Each row comes from the steps of one walk. Every step used is in the known rows, and no mark comes twice. Write the walk behind each row, first mark first.
In the rows, zero is written as 128.
Known rows:
didol, sozinep, sonu, seme: [138 157 128 123 185 157 139  90 123 162  83 122 110 133 134 116 159 109
 108 115 162 141  93 133 111  95 106 151  94 101 143 132 148 161 121 151
  96 149 148 150 120 131 121 132]
seme, sonu, sozinep, zudor, lifeg: [131 118 161 150 156 175  93 154 159 135  95 143 136 129 237 202 139 130
 138 122 148 193  90 152 142 127 139 117 102 165 127 159 167 103 152  91
 141  67 140 154 146 114 112 112]
sonu, sozinep: [110 136 138 144 155 144 118 114 120 150  93 119 138 152 160 144 132 124
 121 146 145 148 110 144 136 108  98 112 138 121 146 154 144 106 140  58
 107  99 123 150 122 119 133 109]
seme, sonu, vita, didol, sozinep: [180 147 151 140 134 139 126 137 136  82  73 178 125  98 131 192 160 126
 119 100 140 157  73 149 100 160 151 139  97 147 147 129 153 152 112 154
 150 135 142 144 111 157  98 149]
zudor, sozinep, didol, vita, sonu, lifeg: [163  86 141 137 119 120 114 147  90 129 156 144 194 117 159 129 152 110
 139 131  99 174 104 113 148 158 142 143 125 117 131 138 122 137 161  80
 148 125 104 158 133  73  84 120]
seme, sonu, lifeg, zudor, sozinep, didol, kani: [137 118 142 154 108 154 108 170 150  85 122 173 173 102 185 197 150 129
 135 114 139 176  94 110 107 177 168 145  81 118 102 134 148 176 163 104
 154 126 135 151 159  73  72 141]
kani, zudor: [118 153 130 118 124 142 151 111 129 127 138 153 124  68 192 101 144 114
 111 111 119  94 108 100 140 122 115 143 111 130 128 105 156 142 125 144
 132 116 121 130 133 103 162 129]
seme, sonu, sozinep: [139 142 166 154 146 165 102 140 148 141  82 154 140 127 176 188 133 133
 133 126 169 182 110 155 115 128 133 114 113 161 155 148 157 133 139  98
 147 101 145 137 146 130 117 138]
sozinep, didol, kani, zudor, vita: [145 157  91 143 137 132 139 134 121  89 133 148 144 105 160  92 133 154
 124  73  88  72  46  79  97 131 107 184  87  79 121 123 168 160 129 121
 130  99 137 126 131  81 168 140]
vita, didol: [141 112 139 144 152 140 150 137 110  51 112  99 120 129  75 117 145 114
 109 155 114 125 139 146 135 135 121 130 101 108 101 110 135 119 115 147
 141 142 136 129  79 119  92 114]
kani, zudor, sozinep, sonu, lifeg: [113 111 141 140 138 149 153 121 105 123 147 147 154  65 203 111 163  86
  98 155 128 136 127  98 176 137 114 131  89 130 129 125 157 156 154 119
 117 109 129 135 159  61 133 107]
didol, sozinep, sonu, vita, zudor: [154 149 118 121 181 129 142 108 120 165  95 156 123 108 161 160 169 109
  96 122 127 123  77 128 101 134 119 153 119 120 159 153 121 162 114 137
  86 140 125 158 122 161 144 135]
vita, zudor: [127 131 136 146 167 134 133 140 116 135 143 137 124  92 153 165 138 143
 111 160 110 109 137 125 116 147 120 143 142 145 135 156  99 128 109 141
 128 124 103 149 133 154 130 128]
lifeg, sonu, vita: [115 142 146 121  68  78 130 117 109  99  93 188 133  98 103 112 138 146
 149 104 109 155  57 129  87 148 105 144 118 146 136 137 117 118 146  90
 140 122 126 119 127 146 112 124]
sonu, lifeg, zudor: [ 84 118 111 128 105 138 116 145 130  98 138 175 151 116 181 164 144 100
 119 120 129 150 133 144 141 160 154 127 114  89  74 137 108 151 155 111
 114 146 109 157 122  80  69 117]
zudor, vita, sonu, sozinep, didol, kani: [134 165 126 155 168 125 112 142 114 121 131 157 154 177 141 130 110 133
 136 120 106 154  68 144 108 141  98 137 100  83 139 223 160 153 137  84
 125  84 128 177 124  94 185 148]
lifeg, sonu: [107 116 155 116  85 106 139 125 124 110 107 146 132 111 100  86 130 138
 157 116 118 155  96 134  97 128 109 141 110 144 114 123 120 121 145  97
 147 128 136 110 127 131 121 117]
sonu, vita, zudor, sozinep, didol, kani: [159 148 125 160 135  97 134 132  94 103 125 161 151  82 142 178 156 164
 107 154  86 112  55  79  96 182 112 165 140 129 166 169 125 125 126  92
 121 108  92 160 146 136 122 127]
sonu, lifeg, zudor, kani: [ 68  98 119 135  95 129 117 162 115  97 119 176 168  95 175 189 152 112
 116 124 135 177 143 137 168 164 128 124 116 101  81 145 107 157 157  95
 130 148 109 138 116  65 121 122]
didol, kani: [119 153 113 119 113 128 145 144 164 125 108 110 136 150 121 108 115 151
 115 138 119 131  96  92  88 130 110 143 108 105 133 138 159 133 129 109
 123 119 155 144 130 106 202 134]
kani, zudor, lifeg, sonu, vita, didol, sozinep: [141 140 138  91 109 128 150  98 113  78  97 137 125  55 180  84 157  98
 116  95  76 116  70 130 112 122 105 167  94 119 121 127 173 106 116 118
 149 110 143 141  88  90 134 107]
seme, sonu, sozinep, zudor: [121 128 166 161 157 175 106 154 161 137  93 163 135 126 220 202 151 134
 138 121 163 184  77 136 139 131 137 112 105 168 129 144 160 121 156  98
 132  82 128 152 150 131 118 120]
sonu, sozinep, didol, kani, zudor, vita: [124 160 109 157 164 149 127 119 109 123  96 136 148 135 184 114 134 146
 124 103 108 103  45 108 112 111  80 157 105  76 140 156 177 129 139  58
 112  74 129 149 125  81 164 120]
vita, zudor, lifeg: [142 116 131 128 167 133 115 141 112 124 143 107 127  97 179 166 122 135
 112 157  85 123 155 150 116 143 123 149 145 145 136 182 115  91 101 134
 141 108 123 152 125 128 119 118]
kani, zudor, vita, didol: [130 140 119 149 159 145 147 123  90  73 132 158 114  84 156  89 134 109
 119 115  92  82 104 126 140 126 110 141  83  90 110 129 173 154  99 172
 128 103 131 133 103  99 129 121]
didol, vita, sonu, sozinep: [134 148 152 114 133 130 102 137 128 195 116 176 166 151 186 112 122 101
 127 126 122 195 113 155 106 116 115 125 139 127 148 167 140 131 130  90
 137 131 125 183  97 119 161 140]
vita, zudor, sozinep, sonu, seme: [131 124 162 182 198 146 135 117  76 134 137 120 132  89 146 152 151 136
 106 213 131 141 143 108 125 143 102 140 116 143 152 175 123 137 122 133
 116 126 109 158 155 132  82 114]
lifeg, sonu, sozinep: [ 92 123 163 129 105 117 130 110 117 128  77 134 140 132 125 103 132 134
 152 132 129 173  84 147 103 109  88 126 120 138 129 142 129 100 156  42
 131 107 131 129 122 123 122 102]
didol, vita: [140 119 119 113 112 124 100 140 115 182 111 167 148 125 173  95 118 127
 144 105 105 140 122 125  99 108 132 134 141 119 133 111 132 131 109 133
 130 144 136 139 105 138 105 133]
didol, vita, zudor, sozinep, sonu, lifeg: [132  85 126 141 154 133 111 162  83 181 126 171 169  96 206 135 140 118
 115 166  98 169 143 123 124 141 126 133 132 134 141 144 109 136 115 124
 114 133 119 161 129 122  86 113]
kani, zudor, sozinep, didol, vita, sonu: [161 129 152 129 124 131 141 117 101 137 166 159 173  58 207  93 160  98
 124 118  96 117  84  85 139 136 119 158 112 126 138 115 164 155 142 110
 150 117 107 153 138  76 141 131]
lifeg, sonu, sozinep, zudor, vita: [ 77 110 149 150 126 122 119 130 111 126  91 157 134 138 168 114 133 140
 170 123 114 169  41 136 126 114  88 124 103 127 104 163 140 103 163  50
 109  72 118 148 126 126 117  84]

Which walk is each row?
[136 119 135 145 142 167 109 163 135  81  98 186 142 114 173 200 147 101
 136  98 134 162 108 168 117 162 170 130  75  98  86 145 144 184 124 152
 139 135 141 164 113 103  57 136] => seme, sonu, lifeg, zudor, vita, didol, sozinep
[122 129 151 133  83  87 146 121  98  47  83 170 127  97  71 103 146 136
 134 121 101 154  64 143  92 149 101 147 102 130 117 129 120 116 139 105
 148 132 129 121  97 141  88 115] => lifeg, sonu, vita, didol
[ 65  96 170 141 105 119 132 136 116 124  74 147 147 112 168 131 155 145
 154 134 133 200  59 129 149 119  68 126 112 155 107 148 132  99 175  29
 130  88 114 130 120 112 164  88] => lifeg, sonu, sozinep, zudor, kani
[107 189 122 132 141 142 146 135 148 133 121 153 144 132 184  92 116 126
 109 134 109 129  64 100 100 129  85 144  87  91 141 190 197 156 129  95
 120  82 147 177 133  74 252 137] => didol, kani, zudor, vita, sonu, sozinep
[142 103 158 160 166 126 138 135  93 136 156 110 142  89 150 167 143 135
 120 205 102 124 144 101 133 159 119 132 147 151 148 162 111 124 116 107
 125 115  95 159 151 138 108 111] => vita, zudor, sozinep
[130 121 160 174 166 139 126 102  86 126 127 109 139 121 115 116 142 119
 120 197 156 165 132 103 141 121 104 124  97 126 148 151 154 145 146 120
 115 129 136 138 158 101  68 111] => zudor, sozinep, sonu, seme
[162 132 150 154 144 162  87 144 131 149  78 179 159 119 198 172 140 142
 147  82 145 169  84 148  97 121 136 140 115 145 148 124 153 138 135  94
 154 109 141 136 132 127  82 145] => seme, sonu, sozinep, didol, vita
[ 93 151 162 136  99 123 132  99 106  96  86 149 114 107  90  77 132 157
 151 117 145 166  87 134  92 108  95 153 101 138 121 135 133 118 139 118
 154 134 135 124 122 120  83 117] => lifeg, sonu, seme
[155 108 134 154 117 115  94 109  87 127 165 155 174  96 175 139 144 108
 155 133  96 102  95  78  85 137 143 147 121  80  90 116 141 170 141  80
 117 156  93 152 126 105  19 122] => lifeg, zudor, sozinep, didol, vita
[110 172 136 143 138 149 160 110 132 122 117 122 137  95 165  74 139 133
  94 169 135 129  79  55 105 119  82 154  74 109 146 139 201 158 136 116
 118 110 155 152 153  66 183 123] => didol, kani, zudor, sozinep, sonu, seme
[124 132 151 178 171 176 113 168 150  97  76 152 132 146 190 182 137 143
 134 139 139 179  60 133 122 136 125 120  71 127 116 166 184 132 138 105
 129  75 145 166 128 118 130 118] => seme, sonu, sozinep, zudor, vita, didol, kani
[168 153 163 157 113 141 142 144 135  58  88 177 141  72 148 165 155 133
 108 139 128 155  65 102 102 171 131 143  79 148 150 134 187 155 125 134
 161 113 143 145 136 117 128 142] => seme, sonu, vita, didol, kani, zudor, sozinep
[172 135 122 122 129 119 108 143 115 138 149 177 173 123 158 105 144 123
 139  68 100 140  88 128 100 136 135 170 124 109 125 120 117 151 139 126
 157 143 116 142 105 111 116 157] => sozinep, didol, vita, sonu
[105  88 136 119 115 128 117 151 140 104 135 123 124 119 200 123 138 129
 153 118  91 161  78 124 151 126 126 140 103 147  78 148 136  78 162 100
 134  82 129 142 124 101 110  84] => sozinep, zudor, lifeg, sonu
[117 132 142  97 101 130 135 111 123 107 126 134 129  62 194  74 130 109
 132  99  90 125 107 126 122 115 106 156 100 139 117 131 165 107 132 117
 158  99 148 123 123  76 147 110] => kani, zudor, lifeg, sonu
[138 180 149 120 153 141 132 126 151 120 138 125 163 137 190 122 138 105
 101 120 113 167  78 138 122 138  94 158 104 114 139 197 168 121 163  61
 155  91 129 180 117  57 213 142] => vita, sonu, sozinep, didol, kani, zudor, lifeg
[117 130 150 116 106 125 105 111 105  90  95 108 121 119 125  89 109 143
 146 118 111 174 117 162  99 107 105 155 107 132 122 165 149  76 130 106
 168 112 160 127 114  88  76 106] => zudor, lifeg, sonu, seme
[161 155 151 147 107 129 104 144 145 110  95 207 130  91 156 198 137 145
 130  98 150 165  85 137 102 165 154 130 114 170 159 144 143 151 128 145
 155 120 135 130 151 154 102 157] => seme, sonu, vita
[151 135 119 132 143 120 152 124 118  78  95 157 115 110 134 158 181 114
 104 118 104 122  41 121 134 152 125 144 111 106 118 127 137 123 120 131
 107 127 103 166  82 149 110 109] => sonu, vita, didol, sozinep, zudor
[158 114 133 118 166 146 164 120 123  82  90  83 116 137  88 119 163  97
 112 134 112 115 112 147 124 120 124 141 105  91 106 104 142 133 103 143
 127 153 135 151  67 131 115 113] => vita, didol, sozinep
[150 119 161 167 154 156  91 164 114 148  71 184 172  88 209 210 153 156
 135 103 142 182  97 145 111 135 111 147 122 163 156 143 141 140 128  89
 165 109 126 134 129 127 128 152] => seme, sonu, sozinep, didol, vita, zudor, kani
[113 158 124  94  92 132 151 132 157 109 108 117 135  99 177  67 117 137
 119 120  90 125  78  90  84 119  92 164  86 116 123 139 190 116 131  97
 147  94 171 135 128  67 215 121] => didol, kani, zudor, lifeg, sonu
[143 116 142 111  94  94 115 126 103  51  92 124 130 110 113 111 123 126
 137 119  77 162 100 164  99 139 113 150 107 131 118 162 139  73 128  98
 164 109 152 125  89 105  80 104] => zudor, lifeg, sonu, vita, didol
[130 171 133 148 167 142 131 115 104 120 149 184 142  98 202 111 137 105
 124  96 105 110  73 129 139 132  99 149  97 100 133 175 166 161 133 120
 133  84 111 160 127  83 175 142] => kani, zudor, vita, sonu, sozinep, didol
[110 107 150 152 147 122 135 160  95 129 116 140 144  70 148 193 148 156
 106 165 117 147 149 126 147 155  87 141 147 163 141 166  97 127 109 122
 144 131 103 130 125 137 191 136] => vita, zudor, kani
[150 151 146 157 147 163 108 149 155 121  78 148 152 133 172 179 137 155
 130 101 154 168  72 130  91 133 125 146  99 137 148 142 166 137 147  83
 149  96 151 134 146 108 135 144] => seme, sonu, sozinep, didol, kani
[111 137 144 104 113 139 130 104 117 115 111 128 134  74 214  84 133 109
 125 111  97 135  97 136 123 104  91 148 108 136 125 141 174  93 137  81
 148  84 146 131 121  73 150 100] => kani, zudor, lifeg, sonu, sozinep
[149 138 141 159 136  96 127 124  89 117 131 167 142  75 143 187 150 145
 107 173 104 129  92 101 119 178 118 138 155 146 170 177 113 122 118 105
 116 115  84 160 147 155  99 121] => sonu, vita, zudor, sozinep
[143  86 138 111 154 144 160 133 127  65  92  80 113 127 127 110 171 100
 129 125  88 143  73 140 138 118 122 150  85 105  73 116 146 100 126 119
 134 121 136 155  67 115 101  84] => vita, didol, sozinep, zudor, lifeg, sonu
[ 92 123 137 152 163 154 124 130 137 151 110 128 128 147 213 161 155 123
 125 150 137 156  68 122 168 113 105 111 128 126 115 152 145  94 163  58
  95  77 102 169 128 118 131  85] => sonu, sozinep, zudor
[147 130 123 110 174 142 143 109 137 174  99 120 123 141 144 126 156  93
 111 113 141 131 101 133 116 106 122 140 100 107 137 124 136 166 126 135
  90 143 150 138 121 136 150 129] => didol, sozinep, sonu
[ 84 101 155 159 139 129 133 133 101  86  84 144 126 140 140 108 143 131
 159 136 105 168  48 143 131 117  87 123  88 116  90 154 140 100 154  57
 120  79 122 147 103 120  97  80] => lifeg, sonu, sozinep, zudor, vita, didol
[138 160 123 156 153 121 144 132 114  73  92 161 130 131 104 123 150 118
  80 149 128 142  93 126 102 147 101 145  74 103 133 147 148 152 134 141
 108 134 156 125 107 126 129 134] => sozinep, sonu, vita, didol, kani
[126 100 133 132 127 118 106 165  90 181 100 175 163  77 189 149 136 148
 127 135  95 157 137 120 116 127  98 144 153 149 143 139 112 132  95 126
 140 144 113 142 103 144 159 140] => didol, vita, zudor, kani
[149 150 123 135 137 105 109 130 102 110 124 167 126  84 170 186 130 145
 101 138  85 126 101 140 105 167 125 152 151 144 161 192 113  96 105 126
 129 108 106 156 123 144 110 127] => sonu, vita, zudor, lifeg
[135 117 144 137 161 127 113 132  94 108 114 113 142  96 171 151 136 147
 131 134  79 139 114 153  96 134  99 166 133 142 131 180 110  80 127  77
 149  91 120 144 118 116 100 105] => vita, zudor, lifeg, sonu, sozinep, didol
[155 139 154 163 155 164 101 139 138 118  88 157 147 120 176 189 145 143
 138  96 159 163  89 150 110 133 136 138 106 150 146 132 150 137 147  93
 154 100 137 127 142 118  94 142] => seme, sonu, sozinep, didol
[108  93 118 146 113 132 114 138 104  87 154 153 176 105 172 172 158 101
 129 131 114 142 117 116 147 168 155 137 114  84  81 132 112 153 168  84
 118 135  97 156 137  59  35 105] => sonu, lifeg, zudor, sozinep, didol
[157 111 137 165 165 125 144 143  99 116 150 101 156  93 145 156 149 154
 118 179  91 107 102  77 107 162 110 162 131 132 144 153 120 131 126  94
 132 112 100 154 153 118 120 119] => vita, zudor, sozinep, didol, kani
[134 126 136 124 131 131  91 136  88 159 100 164 139  89 193  99 113 149
 141 123  82 157 122 144  73 106 109 165 136 138 137 157 128  94  91 133
 152 133 136 157  99 129  74 119] => didol, vita, zudor, lifeg, sonu, seme
